Known rows, with every step that occurs
fodokan-kipid: 5,1,0,1,-3,0,-2,7,3,-4,-4,9,1,2,10,-10,-2,6,0,4,-2,-2,-5,-3,0,8,3,3,6,-3,1,4
ganur-vaba-zumun-museva-pode-diri: 10,-8,6,-2,8,11,-18,-4,9,-14,2,0,-4,5,-11,3,-22,10,-23,4,2,0,1,-20,-7,10,7,0,5,-5,12,-3
diri-kipid-fodokan-vaba-ganur: 9,6,10,5,-2,8,-14,-6,7,7,1,13,-11,13,9,2,-1,16,-13,7,-10,0,2,-5,-14,6,24,1,0,-3,18,-9
zumun-museva-pode-guno-guse: -6,-2,5,11,3,-1,-2,22,5,-7,9,-9,-9,-8,-1,-9,1,-4,-3,5,7,-8,-4,-7,8,-2,-12,6,2,-8,2,-18
pode-diri-kipid-fodokan-vaba-zumun: 8,1,15,8,-4,9,-10,2,3,-6,-3,17,-8,16,2,-7,-12,23,-19,7,-3,-6,7,-14,-9,9,13,4,9,-3,16,-8
fodokan-vaba: 5,1,0,8,7,2,-1,2,4,-3,5,13,-5,4,11,-2,-2,9,-3,2,-2,2,3,1,-5,7,2,3,-2,-1,6,-2
zumun-museva-pode-diri-kipid-fodokan: 11,-1,25,4,-7,3,-8,0,12,-5,2,-1,-8,7,-7,-3,-2,12,-25,12,4,-8,-2,-6,-5,-1,12,4,14,-9,12,-10
museva-pode-diri-kipid-fodokan: 5,-3,25,4,-10,-1,-4,1,8,-3,4,2,-6,7,-10,-3,3,10,-26,10,3,-11,0,-5,-4,-1,12,6,15,-7,8,-10
kipid-fodokan-vaba-zumun-museva-pode-diri: 12,-4,14,7,11,10,-16,4,10,-15,5,6,-10,9,-3,-2,-18,16,-28,8,5,-1,-1,-16,-6,9,4,1,8,-8,14,-10
museva-pode-diri-kipid: 4,-11,17,2,-8,-7,-2,0,7,-3,5,-1,-1,-2,-14,-4,-7,8,-24,8,0,-9,6,-13,-2,5,5,4,8,-5,9,-2
kipid-fodokan-vaba-zumun-museva-pode: 15,-2,8,6,17,3,-23,-1,12,-18,-1,-1,-8,6,5,2,-17,14,-18,10,1,5,-5,-12,-12,1,7,-4,12,-5,11,-16
pode-diri-kipid-fodokan-vaba: 9,2,19,11,-6,6,-1,3,9,-2,6,18,-10,11,5,-6,2,17,-20,9,0,-7,4,-2,-7,7,12,8,8,-6,14,-6
zumun-vaba-fodokan-kipid-diri-pode-guno: 7,-1,15,1,-13,5,-14,16,-5,-2,0,-2,-13,5,3,-18,-5,11,-5,10,-2,-14,2,-27,-3,5,0,3,11,-8,18,-18
ganur-vaba: 5,-2,-4,-5,-3,9,-5,-11,4,-1,-2,5,1,3,-3,7,-2,0,-1,0,-5,1,2,-1,-8,5,15,3,2,2,4,4
rafo-guse: -13,0,-4,0,5,1,6,1,1,-2,9,-4,-1,-5,3,-1,3,-7,5,-3,-1,-4,-3,5,7,-1,-3,-3,-4,2,-6,-5
fodokan-vaba-zumun-museva-pode-guno: 5,-4,6,11,13,4,-19,11,3,-14,1,-1,-12,2,4,-6,-15,11,-9,9,5,-4,3,-18,-7,8,-1,-2,14,-5,10,-25
tipimop-rafo-guse: -16,8,-11,1,8,-1,5,3,3,-1,12,0,-1,-7,3,-1,7,-20,14,-4,1,-5,-4,5,10,-4,-10,2,-5,2,-9,-6
zumun-museva-pode-guno-guse-rafo-tipimop: -13,7,-7,15,8,1,-2,15,6,-2,10,-10,-2,-10,-6,-8,9,-20,6,-9,5,-3,-11,4,14,-9,-27,0,2,4,-11,-17
kipid-diri-pode: 3,-2,16,-2,-8,-1,-5,7,0,1,-2,-10,-7,5,-7,-2,-4,6,-6,7,-4,-9,1,-17,-5,-9,-8,5,3,-7,15,2
fodokan-kipid-diri-pode-guno-guse: -8,0,14,9,-13,0,3,31,0,0,4,-3,-11,-1,1,-17,5,1,0,7,2,-18,-2,-14,8,-3,-15,13,4,-11,10,-9
museva-zumun-vaba-fodokan-kipid-diri-pode: 12,-3,16,-7,-11,1,-18,6,1,-3,-4,-1,-8,7,0,-13,-13,13,-13,9,-9,-11,-1,-26,-12,2,8,-3,5,-10,20,-3
museva-pode-guno-guse: -11,-4,5,10,0,-6,2,23,1,-4,11,-6,-7,-8,-4,-9,6,-6,-3,3,6,-11,-2,-6,9,-2,-12,9,3,-7,-1,-18
guno-guse-rafo: -12,4,-9,9,-6,-9,6,12,6,2,4,-1,0,-4,-1,-4,8,-14,8,-10,1,-1,-8,6,12,-7,-16,0,-10,1,-8,-5
guno-pode-diri-kipid-fodokan-vaba: 9,1,20,13,-7,10,0,8,9,-2,6,18,-9,14,5,-9,3,19,-24,11,4,-7,6,-2,-7,9,1,8,8,-6,10,-5
ganur-vaba-fodokan-kipid: 13,3,-5,-6,-2,8,-12,-8,2,-7,-2,16,-3,3,8,-11,-3,6,-1,4,-8,2,-5,-6,-6,12,20,3,5,3,10,2
rafo-guse-guno: -9,-2,-3,3,5,2,7,9,-1,-12,4,3,-5,-5,2,-7,7,-4,8,-4,1,-6,-2,7,6,-5,-17,2,0,5,-9,-8
rafo-guse-guno-pode-diri-kipid-fodokan: -1,-1,23,7,-14,9,6,10,6,-5,5,7,-9,8,-6,-11,10,9,-20,8,6,-14,3,2,1,-1,-8,7,11,-4,1,-9
kipid-fodokan-vaba-zumun: 6,5,6,8,3,9,-12,1,1,-7,-5,14,-7,15,8,-3,-9,19,-9,5,-4,-1,3,-8,-10,6,10,1,8,0,10,-11
guse-guno-pode: 1,-3,2,6,-3,9,4,16,-1,-9,-1,7,-3,3,0,-10,6,5,-5,3,9,-1,5,2,1,0,-33,3,2,1,-10,-1
vaba-fodokan-kipid-diri-pode: 10,0,15,-3,-8,2,-10,7,0,-3,-2,-2,-9,6,0,-12,-5,10,-7,10,-8,-8,-3,-20,-5,-4,-1,6,5,-6,20,2
tipimop-rafo-guse-guno: -11,4,-8,3,8,0,7,10,1,-11,7,7,-5,-7,1,-6,10,-15,15,-5,2,-7,-2,8,9,-8,-23,5,-1,5,-11,-8
zumun-museva-pode-guno: 2,-4,6,7,9,1,-13,10,3,-10,3,-8,-9,-4,-1,-5,-8,2,-6,7,8,-4,-1,-12,-2,3,-4,-2,13,-6,4,-22
vaba-zumun-museva-pode-diri-kipid: 9,-9,17,1,-5,0,-11,-2,10,-7,0,-3,-4,2,-12,-5,-18,13,-25,9,-1,-6,7,-20,-5,6,8,0,9,-6,15,-4
museva-zumun-vaba-fodokan-kipid-diri: 15,-3,11,-9,-5,0,-20,1,5,-8,-1,6,-10,5,12,-14,-13,15,-11,7,-9,-1,-3,-15,-11,11,13,-7,4,-5,17,-4
tipimop-rafo-guse-guno-pode-diri-kipid: -5,-3,10,5,-12,4,8,11,6,-3,9,8,-4,0,-10,-13,4,-1,-12,5,6,-13,10,-5,6,3,-21,8,2,-2,-1,0

Rows
12,0,13,-6,-9,6,-13,1,2,-4,-4,1,-8,8,-1,-9,-6,10,-7,10,-10,-7,-2,-21,-9,-1,6,8,6,-5,22,4
ganur-vaba-fodokan-kipid-diri-pode
13,-4,3,5,18,0,-22,-2,11,-17,-1,-3,-6,2,4,2,-21,12,-14,8,-1,7,-2,-15,-10,4,3,-5,7,-4,10,-12
fodokan-vaba-zumun-museva-pode
3,-8,17,4,-16,4,6,10,4,-3,2,8,-3,4,-11,-12,0,11,-20,7,5,-10,12,-8,0,6,-15,6,5,-3,4,3
guse-guno-pode-diri-kipid
6,-1,-2,-8,-3,5,-24,-8,1,9,-3,3,-2,6,3,5,-15,8,-11,-2,-11,0,3,-15,-15,12,26,-16,-7,-5,9,-11
museva-zumun-vaba-ganur
-19,9,-8,14,0,1,6,16,-1,5,9,-3,0,-8,-6,-10,16,-22,12,-12,3,-6,-7,8,16,-8,-27,3,-1,6,-14,-13
pode-guno-guse-rafo-tipimop
10,0,20,14,-7,10,2,12,8,-8,5,22,-11,13,5,-11,5,20,-22,10,5,-8,7,0,-7,7,-6,10,9,-5,9,-6
guse-guno-pode-diri-kipid-fodokan-vaba
-13,1,8,11,-11,1,7,26,-4,3,6,-6,-7,-3,-6,-12,8,-5,2,3,5,-18,0,-10,10,-6,-15,11,-1,-8,4,-12
diri-pode-guno-guse
0,-6,8,5,-5,14,5,16,-1,-8,5,11,-5,6,-8,-11,1,7,-17,2,11,-6,8,-6,4,8,-29,6,-1,-4,-3,4
guse-guno-pode-diri
-3,-2,16,4,-9,4,-5,18,-6,1,0,-8,-12,4,-6,-9,-1,6,-2,8,3,-16,5,-19,-2,-3,-10,6,10,-8,13,-14
kipid-diri-pode-guno
3,-7,17,3,-17,4,4,6,5,3,3,4,-1,5,-10,-9,-3,10,-23,8,5,-9,11,-10,0,8,-8,4,3,-5,6,5
guno-pode-diri-kipid
-9,2,-5,6,2,8,7,17,1,-10,7,7,-4,-1,2,-10,11,-8,4,1,9,-5,3,6,7,-2,-40,4,-1,2,-15,-5
tipimop-rafo-guse-guno-pode
4,0,24,5,-17,8,1,6,6,1,2,6,-6,12,-7,-7,7,13,-25,10,6,-11,4,-3,-3,2,1,6,11,-7,6,-4
guno-pode-diri-kipid-fodokan
1,-9,9,1,6,-1,-5,5,3,-8,10,1,-1,-1,-12,-1,-8,3,-23,2,5,-4,0,-11,1,7,-4,3,3,-6,4,-2
museva-pode-diri
9,3,16,11,-4,2,-2,1,9,-2,2,15,-8,10,9,-5,4,15,-13,9,-2,-4,2,2,-9,3,13,6,9,-3,11,-8
diri-kipid-fodokan-vaba
4,-1,-4,-5,-3,11,-13,-10,0,-5,-11,6,0,9,-4,4,-14,9,-3,0,-8,1,5,-13,-11,6,16,-1,5,4,7,-1
ganur-vaba-zumun
-3,-8,15,5,-13,6,8,10,4,-4,7,5,-4,1,-9,-13,1,7,-18,5,5,-12,10,-6,4,5,-17,5,3,-2,1,1
rafo-guse-guno-pode-diri-kipid
5,1,-1,5,5,6,-11,1,0,-7,-4,13,-4,10,7,-3,-14,16,-5,2,-5,1,6,-12,-8,8,5,-1,2,1,9,-5
fodokan-vaba-zumun
9,2,-4,-7,-5,7,-19,-9,2,8,-1,-1,-3,7,6,6,-9,6,-6,-1,-11,4,1,-14,-7,9,19,-9,-8,-3,10,-9
zumun-vaba-ganur
15,0,21,12,3,5,-9,2,15,-9,7,11,-12,9,5,-4,-6,19,-25,12,1,-3,1,-5,-10,6,12,5,11,-8,16,-10
zumun-museva-pode-diri-kipid-fodokan-vaba
15,0,8,-9,-3,6,-14,-4,7,-9,-1,7,-11,5,10,-9,-5,12,-5,8,-10,2,-4,-10,-9,7,13,4,5,0,20,3
ganur-vaba-fodokan-kipid-diri
9,-3,16,8,0,4,-14,2,6,-10,-1,14,-8,14,-1,-5,-14,23,-25,9,-3,-5,6,-17,-11,9,12,4,12,-4,15,-12
museva-pode-diri-kipid-fodokan-vaba-zumun
-15,3,-6,13,-8,-7,6,20,2,2,4,0,-4,-5,-1,-9,9,-13,10,-8,5,-7,-5,2,13,-4,-20,1,-5,0,-7,-14
pode-guno-guse-rafo
11,-5,2,1,15,-1,-21,-3,9,-15,-3,-9,-4,0,-1,3,-20,7,-13,6,0,6,-3,-15,-8,0,2,-6,8,-4,7,-11
vaba-zumun-museva-pode
3,-6,16,1,-14,-1,3,0,4,3,3,3,-1,2,-11,-6,-4,8,-17,5,0,-10,8,-10,0,6,6,5,3,-4,10,4
pode-diri-kipid
5,3,20,3,-13,0,0,-2,6,2,-3,2,-5,8,-2,-3,8,8,-12,9,0,-8,-1,2,-5,-5,14,4,13,-4,6,-8
diri-kipid-fodokan
8,3,12,8,-3,5,-11,0,3,-5,-6,14,-7,15,6,-5,-9,21,-13,7,-5,-4,6,-11,-11,6,14,2,10,-1,13,-10
diri-kipid-fodokan-vaba-zumun
16,-3,13,7,10,0,-21,-3,15,-16,-2,-1,-8,6,2,0,-17,17,-21,13,-1,3,-1,-14,-13,1,11,-3,14,-6,14,-16
diri-kipid-fodokan-vaba-zumun-museva-pode
-13,2,3,12,-12,-7,3,24,3,2,4,-6,-9,-2,-4,-10,7,-9,6,-4,2,-12,-5,-6,10,-9,-24,4,-3,-4,2,-14
kipid-diri-pode-guno-guse-rafo
11,-7,8,5,13,8,-16,3,9,-15,6,4,-7,5,-3,-2,-22,14,-25,5,3,1,2,-19,-5,11,0,0,3,-7,13,-6
fodokan-vaba-zumun-museva-pode-diri
6,-6,1,-6,-6,-2,-14,-2,1,0,-3,2,2,2,1,-1,-15,5,-11,-2,-3,-4,3,-10,-10,11,15,-15,-1,-7,0,-10
museva-zumun-vaba
-6,-5,6,5,-2,14,8,17,-1,-9,9,8,-5,3,-6,-12,2,4,-15,0,11,-9,6,-3,8,7,-31,4,-3,-2,-6,1
rafo-guse-guno-pode-diri
11,-1,-2,-8,-2,2,-19,-11,-5,-2,2,5,-3,1,1,-7,-10,5,-9,0,-7,1,2,-11,-9,9,22,-15,-4,1,8,-13
museva-zumun-vaba-fodokan
-1,-2,17,5,-10,3,-6,22,-4,-1,-2,-3,-11,5,0,-15,-2,9,-2,10,2,-17,2,-21,-2,1,-9,8,14,-9,14,-12
fodokan-kipid-diri-pode-guno
5,-4,3,4,8,8,-20,4,3,-13,-3,-4,-8,1,-3,-2,-15,7,-7,7,4,-4,2,-18,-9,6,5,-2,15,-3,8,-22
ganur-vaba-zumun-museva-pode-guno
7,-2,16,-1,-9,-1,-6,12,3,-2,-5,-4,-6,7,0,-9,-5,10,-7,10,-6,-10,-3,-19,-4,-4,-6,7,7,-9,16,4
fodokan-kipid-diri-pode
